Each row was made from one walk, in order. Every step used is in the known rows, and no mark comes twice. Write each row's walk.
In the rows, zero is written as 128.
Known rows:
v -> c -> h: [122 140 112 160 121 138 102 103 137 143 102 128  98 101 116 163 109 110
 111 134 140 154 162 155 144  67 129 109 149 130 157 140 137 173 192 136
 119 119 150 159 140 104 132 162 147  75 168 134 108 170  91 159 125 106
 140 135 131 119  93 164 136 137 146 122  75 174 154 134 166]
x -> h: [136 138 137 117 118 179 144 111 146 189 103  89 121 111 150 108 148 105
 135 123  96 120 172 144 125 100 105 149 125 163 121 141  95 130 151 145
 120 155 114 139 114 119 113 110 131 168 114 150  68 125 127 148  89 100
 132  76 122 108 122 120 167 143 152 110 143 121 159  52 116]
g -> v -> x: [170 103 152  96 128 141 108 126 156  52 181 168 197 143 147  82 143 162
 108 143  97 127 147 127  42 189 156  93 137 103 139 140 136 200 105  33
 104 205  93 115 149 143  96  66  97 147  81 213  82 115 140 141 130 128
 136 142 139  94 102 107 129 116 115 142 107 128 112 147 120]
v -> h -> j: [135 128 167 114 108 156 104 158 174  74 129 112 155 123 139 169 173 127
 147 121 103 132 151 117 130 130 138 120 130 123 139 127  68  95 129  97
 127 159 151 160 145 100 127 141 121 178 189 192 106 164  79 142 116 100
 136 140 139 120 132 155 163 176 114 142 131 120 138  73 177]
d -> h -> c -> v: [112 147  80 153 150 132 112 125 122 144  69  88 107 174 121 127 113  97
 117 133 165 117 106 103 153 147 140 140  92  99  82 129  94  96 153 166
 105 125 196 145 128 132 151 142 104  86 145  53 189  86 143 120 129 145
 133 144  98 186 148  97  95 113 124 125 149  98 124 119 128]
d -> v -> h -> c: [129  97 110 129 169  85  93 118 114  84 121 208 115 116 166 123 121 163
 145 144 186 114 130 154 155 174 132 126 119 128 101  86 135  80 137 132
 145 102 129 155  97 132 130 134 129 140 110  85 184 129 125 132 135  86
 109 182 129 132 155 187 159 142 138 109 153  94 168 145  99]
h -> j: [148 126 147 110 110 157 142 166 152 103 158  81 163 160 132 140 146 112
 152 105  92 117 100 129 103 147 127 135 113 103 143 141  98 122  93 135
 108 179 183 140 167 111 131 153 106 156 147 204 123 140 160 118 115 112
 149 116 136 148 116 130 145 151  85 125 139 104 142  44 152]
c -> v -> d: [111 142 103 114  99 157 161 129 140 113 104 102 118 145 148 128 122  83
 104 122  48 110 119 112  93  94 128 106 123 109 115 148  92 238 122  70
 122 135 147  76 161 140 150 152 121  90 158 126  91 125  66 142 119 137
 135 140  76 128 139 117 122 127 115 135 116 166  95 177 121]
d -> v: [152 137  90  97 133 146 127 146 128 120 150 141 144 119 175  83 112 131
 159 143 144  90 129 159  99 156 148 147  91 115 128 122 133 172 128 123
  96 124 120 154 144 143  85 120 113 158  91 135 176 119 205 108 108 119
 116 127 148 137 131 147 142 132 101  97 137 100 150 117  86]
j -> h: [141 125 149 133 115 130 174 108 149  88 121 150 154  85 134 132 140  95
 120 161 166 137 184 150 133  98 100 151 161 121 161 123 204 171 123 156
 147 145 104 175 137 127 130 104 148 150 125 173 131 165 176 141 118 126
 116  87 137  92 136  92 136 136 142 124  93 177 115  78 107]
j -> h -> c: [136  85 155 174 139 113 167  91 108  81 126 186 135 129 104 156 124  97
 129 137 195 144 145 149 169 142  99 125 168 109 136 109 209 104  90 199
 167 127 149 150 119 125 177 133 140 123 121 138 172 132 168 120 148 115
 120 118 109 121 141 115 118 135 151 135 126 144 141  83  82]
x -> v: [163 151 126 108 113 162 153 113 107 195 132 136 133 140 132 107 120 129
 134 116 159  88 136 134  93 102 152 126 118 106 114 140 157 169 120  86
 112 142 128 122 141 117 112 115  99 155  93 195  75  83 167 110 127 138
 142  55 113 154 158 102 116 147 103 123 136 121 129 122 136]
x -> v -> c -> h: [145 160 133 140 123 130 102  74 106 247 112 139  89 118 106 138  87 120
  96 117 173 137 171 132 142  64 147 124 144 129 141 140 165 150 177 102
 106 102 131 146 125  99 123 123 120  94 138 144  83 131 102 112 142 138
 155  86 113 124 121 144 108 123 127 137  95 161 139 190 169]
j -> h -> v -> x: [161 110 201 148 154 103 148 153 153  66 175 182 198  91  84 107 137 140
 122 153 129 155 175 141 101 123 139 120 165 121 137 106 212 105  46 120
 159 147  56 150 134 124 110 124 115 116  90 207 107 140 182 141 122 115
 127 128 163  97 154  72 103 115 141 137 142 132 106 137 125]
v -> d -> h: [ 94 111  84  87 110 135 138 146 165  85 105  94  98 160 116 141 153 139
 137 169 133 142 133 129 148 145 121 138 113 185 114 136  84 165 181 144
 131 111 109 130 122 171 122 106 181 157 134  53 175 181  48 178 113 162
 102 121 129 137  77 130  97 121 113 125 147 161  81  93 150]
j -> h -> c -> v: [138 126 154 194 137 109 162  80 102 118 100 153 143 135 126 128 109  66
  96 123 154 133 148 104 160  96 105 137 145  81 131 118 197 117  76 149
 142 114 176 134 134 111 197 152 103  75 140 135 138  92 170 101 136 127
 134 129  83 128 175  81 117 118 142 146 117 145 134 133  75]
x -> v -> c -> h -> d: [127 158 139 161 122 124 130 106  93 240 135 133  78 100  88 162 101 124
 108  93 165 135 103 106 147  48 132 139 150 139 110 137 138  88 173 141
 133  66 105 113 101 107 130 155 174  91 121  92  88 121 112  96 181 156
 142  94 136 151 145 139  95 145 145 141  65 155 128 155 159]
c -> v -> x: [168 142 137 120 130 170 121 138 148  67 134 120 156 161 142  99 129 114
 108 136  88 112 152 135  65 114 160 110 117  92 105 130  94 214  97  41
  94 180 136 116 177 131 119 154  61  75 112 189  80 103 133 143 119 103
 170 140 118 130 144  97 136 115 119 119 144 123 137 153 100]
d -> h -> v: [121 162 104 132 134 137 115 192 141 143 114  80 136 108 117 105 130 132
 165 134 141 118 122 136 108 159 147 138  89 130  94 117 128  81 127 165
 125 131 111 144 125 133  81 121 139 171 127 109 157 136 181 125  90 147
  91 122 157 166 137  84  79 107 105 123 149  94  95  83 168]
j -> h -> c -> v -> d: [ 97 101 160 166 127  79 178  88 102  87 112 159 124 160 109 157 123  78
  83 130 118 149 119  98 164  96  97 130 167  98 130 123 166 144  87 135
 160  94 139  99 135 141 213 144 123  70 152 101 141 118  75 114 154 139
 119 140  63 105 151  96 115 114 151 159 125 170 104 184  76]
x -> v -> d -> h: [113 150  97  69 115 133 122 132 133 189 107 110  87 172 104 134 150 156
 124 153 163 132 135  89 135 132 135 153 119 180  93 138  93 154 160 107
 121 103 101 110 108 157 107  77 178 174 121  80 145 124  61 150 122 185
 116  79 117 138  98 100  80 110 106 143 169 140  80 155 161]
x -> h -> c -> v -> d: [ 74 127 151 154 132 132 143 100 112 190  87  93  89 158 124 127 123 109
  99  92  61 133  95  82 159 117  96 117 124 153  99 143  73 101 121 144
 129  96 154  68 112 133 200 143 107  97 139  89  63  99  40 127 122 121
 144 142  54 130 129 128 132 110 158 142 180 120 150 167 100]
g -> v -> d -> h -> c: [ 91 100 116 100 142  78 107 114 100 109 144 149 106 196 108 135 147 169
 111 141 143 157  73  84 122 237 135 123 113 149 132 139 126 114 165 146
 129 120 129 110 106 161 152  60 168 154 128  49 171 123  62 127 150 180
  85 169 109 126  91 131  87  97 125 158 142 132  75 146 136]
h -> c: [142  69 107 164 142 122 143 104  88  86 121 140 112 150 137 134 111 124
 139 118 155 114  91 166 120 160 121  91 131 120  98 108 149 107 122 164
 154 155 179 124 131 139 160 158 115 121 102 139 145 103 147 124 136 116
 144 128 103 166 154 146 117 155 124 108 131 102 164  66  82]
c -> v: [136 165  95 133 113 173 144 129 126 123  97  87 145 129 158 109 105  69
 121 115  91  88 149 126  91 101 145 113 110  78 111 147 109 211 111  83
  97 163 175 119 171 122 136 157  78  93 148 157  87  91 165 117 101 117
 146 114 103 140 162  96 127 134 101 117 108 135 127 126 112]
g -> v -> h: [123 141 144 102  87 122  81 122 141  84 136 171 172  90 176 116 140 142
 129 142 126 112 176 114  68 152 163 108 133 101 146 133 114 176 170  49
 120 148 102 137 127 120 101  45 143 181 155 178  65 140  89 126 113 120
  92 130 121  75 146 136 157 135 126 152  62 160 104 134 156]
c -> h: [129 160 113 151  92 161 139 130 167 127 116 117 122 100 134 138 116  84
 129 122 148 122 171 139 119  93 133 131 117 114 125 148 111 179 181 175
 105 148 125 177 130 115 135 160 140 116 162 143  88 172 124 144 111 102
 138 127 106 118 129 136 141 148 123 136  93 154 145  76 126]

Which walk is each row?
[127 144 102  83 129 124  92 130 144  85 109 171 138  67 182 109 130 153
 160 154 155 105 181 157 128 132 150 138 111 130 118 108 120 158 146  90
 128 110 104 156 115 121  80 118 137 163 130 106 151 160 134 148 115  94
  97 142 146 101 148 172 171 150 134 107 129 118 147 147 125]  d -> v -> h
[148 120 161 169 142  89 143 120  89 151 138 164 161  62  88 141 108 125
 120 149 127 157 163 164 148  95 126 107 174 108 163 104 247  85  81 137
 176  92  97 132 121 103 115 132 147 118 146 165 143 137 188 120 119 139
 111 116 169 121 136 107  97  99 155 115  87 161 107 177 157]  j -> h -> v -> c
[122 161 112 106 119 164 109 186 183 139 131  41 137 164 114 140 159 120
 152 120 133 140 120 103 131 171 131 175  95 141 150 138  63  84 136 163
  90 159 160 179 150 122 109 127 128 171 159 117 198 156 146 138 110 137
 127 119 167 158  82 118 131 141  89 137 154  90 114  30 182]  d -> h -> j
[131 129  89 139 148 119  91 148 108 166 111  92 120 101 102 127 105 164
 138 145 137 155 130 160 137 123 157 108 122 134 124 103 151  68 145 145
 144 102 124 126 118 132  81 128 155 144 134  87 168 119 151 143 114 160
 114 123 181 171 102 124  77  97 141 114 122 115 103 152 191]  d -> h -> v -> c
[164 110 115 115 136 136 115  72  70 225 119 146  99 137 121 128  97 146
 114 124 143 115 133 161 122  89 150  93 142 117 125 130 186 146 125  39
 125 117 146 105 131 105 105 108 118 131  93 171 104  98 138 141 137 148
 162  66 135 160 125 142 114 128 127 111 117 137 141 185 153]  x -> v -> c
[114 180 162 133  96 159  95 162 165 125  99  74 162 121 144 155 148  91
 126 104  73 115 158  85 109 102 142 141 121  78 135 134  41 127 121  54
  94 158 170 149 169  85 141 166  81 119 226 188  89 122  93 122 104  95
 143 140 109 113 155 133 162 156 112 151 124 110 133 137 184]  c -> v -> h -> j
[ 86 151 153  63 102 117 104 179 159 131 173  72 150 173 102 142 170 142
 117 122 102 159  90  55 107 211 134 151 108 139 182 154  52 118 133 110
  93 160 124 128 144 145 123  51 152 190 172 108 169 157  65 122 124 186
  98 160 148 104  47 121 120 102  85 179 147 128  60 123 215]  g -> v -> d -> h -> j
[110 131 183 135 111  81 190 152 131  95 158 147 151  99  89 146 136 125
 127 138  98 145 148 133 122 112 111 125 166 126 154 121 205 112  85 158
 179 113  73 108 129 137 122 119 158 139 144 143 122 158 124 116 115 141
  91 132 132  85 138  97  94 105 141 157 119 177  74 151 133]  j -> h -> v -> d
[ 80  72  93 132 149 102 123 123 126  78 120 119  72 194 102 162 140 148
 121 138 167 158  81 135 170 189 107 117 120 193  97 128  96  96 164 205
 160 112 147 104 101 171 164 128 193 138 124  20 203 146  50 160 139 156
 110 154 106 155  91 143  90 116 136 136 162 132  98 103 125]  v -> d -> h -> c
[113 152 139 157 107 103 103 116 104 162 166 141 115  72 115 150 107 124
 107 106 117 142  71  83 116  99 128 123 139 115 165 144 127 123 197 149
 122 101  94 102 115 114 121 116 171  94 147  97  89 156 106  83 170 150
 110 153 148 104 112 144 107 118 156 159  28 176 104 160 155]  g -> v -> c -> h -> d
[129  94 151 124 182 128  95 104 136 124 156 178 124 158 132  73 132 190
 141 129 141 154 120 148 135 187 128 131 118 190 114 103 115  54  83 161
 114 122  93 126  93 151 118 117 108 118  32 107 149  94 146 139 129  85
 148 157 141 129 121 145 167 119 158 107 233  37 206 154  72]  d -> v -> x -> h -> c
[ 93  92 116 156 125 115 162 117  98  91 103 122 106 181 122 150 113 102
 107 102  77 121  66 113 148 137 112  91 124  96 101 131 107 160 106 122
 135 122 180  69 142 134 205 171  97  63 150 101 115  77  71 128 144 137
 143 169  55 151 150 135 113 117 120 131 147 143 121 171  92]  h -> c -> v -> d
[ 98 124 107 183 119 119 129 133 120 142 128 118  82  84 109 183 120 119
 118 113 130 148 101 134 160  52 108 130 149 153 124 140 112 122 199 196
 154  93 111 133 111 122 140 190 189  73 157  70 105 175 108 116 173 132
 130 144 147 139 128 161 107 136 161 133  49 167 139 126 136]  v -> c -> h -> d
[147 125 158 117 135 175 111 111 178 118 131 119 143 144 127  91 162 156
 129 136  91 139 182 139 104 125 116 132 132 181 120 129  82 131 132 120
 125 165  82 129 109 148 108 104 122 146  80 185  62 147  87 176 106  95
 154 104 143  89  99 112 174 133 158 116 172 101 165  87 122]  v -> x -> h
[167 107  71  88 147 123 106 114  81 136 142 156 121 106 159 113  94 167
 142 154 131 122 122 184 126 133 151 116 110 140 157 113 179 157 125  98
 116  95 143 125 124 123  77 125 128 112 106 105 197 131 191 135 122 124
 145 135 167 142 105 193 146 124 129  85 128 119 156 184 107]  d -> v -> c
[142 160 189 100 110 148 107 140 153 193 131 120 147 148 120 144 160 146
 139 107 144 113 149  84 126 124 150 143 137 117 131 124  76  75 110  59
 118 154 144 135 133  92 120 126 102 183 176 216  82 130  91 138 123 113
 139  82 126 115 143 137 156 163 103 155 155 104 129 135 191]  x -> v -> h -> j
[122 122 125  81  95 113 141 140 119  78 166 138 148 144 153 123 135 135
 109 134  73 117 110 113  72 171 132  97 141 109 153 154 117 217 137  67
 122 160  98  85 142 149 126  53 148 160 117 159  83 133  78 127 123 163
  95 136 100  97 102 133 135  97 106 148  85 172  83 155 138]  g -> v -> d
[136 178 135 124 135 128  73 152 154 188 162 139 119 107 121 155 109 138
 133 113 116 161 109 123 144 121 135 142 103 117 203 125 120  99 136 123
  71 101 170 181 145  94 103 159 113  90 156 114 193 152 156 115 126 103
 154 189 159 128  83 188 163 138 108 131 146 108 179 170 175]  d -> v -> c -> h -> j
[132 139  84 108 126 113 157 181 114 110 172 129 117  86 152 108 127 143
 173 112 138  90  60 132 128 142 112 178 103 126 108 124 120  98 111 167
 130 112  99 105 120 153  90 143 145 139  82  60 177 104 205  78 144 139
 105 150 166 152 157 132 128 147 117 103 110 105 128  90  68]  h -> d -> v
[146 140 180 154 130 118 165 151 116 114 143 142 175  72 120 118 118 104
 137 133 152 129 172 138 129 116 113 135 154  88 142 120 218  94  74 157
 158 127  90 147 126 109 107 115 127 152 127 179 122 122 221 105 107 131
 100 118 146 108 155  75 101 128 134 138 104 144 104 112 134]  j -> h -> v
[129 126 134  84 112 121 161 124 110 172 143 132 104 162 109 132 134 140
 122 119 114 107 119 131 107 125 133 121 137 153 114 149 131 186 127  62
 131 138 113  82 130 141 124  98 139 152 112 153  80 112  83 125 136 161
 129  67 101 122 124 113 112 140 102 138 151 149  95 153 134]  x -> v -> d
[156  87 134 171 162 134 123 102 112  55 128 143 138 191 113 117 110 120
  96 119 103 129 105 137  92 143 148  80 119 101  90 115 115 144  67  85
 111 162 163  96 154 133 174 164  62  47 100 155 116  76 126 147 149 100
 188 169  90 156 160 113 131 116 131 111 170  91 155 171  82]  h -> c -> v -> x
[151 116 118 127 153  70 154 111  78 124 161 174 123  58 126 144 115 147
 134 158 168 138  98 140 186 112  95 180 168 147 167 101 207 104  93 173
 170  49  82 121  99 132  90 144 188 113  92  48 216 147 213  97 170 156
  98 134 203 118 131 137 121 123 164 103  88 147 126 171  84]  j -> h -> d -> v -> c
[105 145 140 167 141 155 129  88 101 218  76  93 103 156 142  95 114  92
 102  85  89 127 116 105 150 116 104 125 111 107 102 131  92  86 129 169
 107 121 176 103 113 119 181 142  74  93 121 112  78  57 138 108 108  98
 163 125  76 134 161 114 159 126 156 123 154  87 171 123  92]  x -> h -> c -> v
[104 118 132 145  99 119 147 149 143  62 114 126 115  74 140 162 164 137
 158 130 137 101 124 125 144 106 119 143 142 147  78 119  78  99 172 157
 182 110  89 110 111 131 120 169 192 150 151 117  91 164  81 125 141 116
  99 141 144 122 162 144 149 161 154 123  69 154 114  64 125]  v -> h -> d
[132 157 172 120 116 176 121 150 154 208 128  51 136 147 124 118 175 107
 148  95  58 137 129 107 132 135 107 153 115 153 156 154  62  52 111 154
 111 172 148 150 131 107 134 127  97 178 145 174  82 147 133 135  91  99
 156  94 130 111  96 130 184 165 114 130 173  80 165  43 159]  x -> h -> j
[115 100  82 156 160 122 115 132 118 111  94 109  92 168 120 135 130 123
 137 141 196 145 112 149 168 183 128 137 107 153  96 118 113  67 167 207
 137 118 150 148 103 138 128 130 144 143 120  64 204 127 138 143 138 145
 120 134 133 181 124 130  94 134 130 117 153 104 136  63 113]  d -> h -> c
[144 144 145  70 159 160 102 128 168 153 146 159 150 122 153  59 145 177
 145 146 106 134 168 145 108 145 134 160 109 192 128 122  93 122 104 100
  88 145  69 129 106 144  77  80  98 144  49 123 124 130 161 158 101  77
 150 139 165  94  98 137 193 121 152 106 208  67 187 147  99]  d -> v -> x -> h
[132 102  75 121 153  97 126 140  68 133 161 145 100  86 143 131 109 171
 150 124 136 114  54 159 145 126 116 139 119 138 138 107 148 108 115 136
 146  63 114 101 108 140  97 158 160 110  88  50 188 124 185  96 154 150
 122 146 187 158 134 176 127 130 135  71  99 113 142 157 103]  h -> d -> v -> c
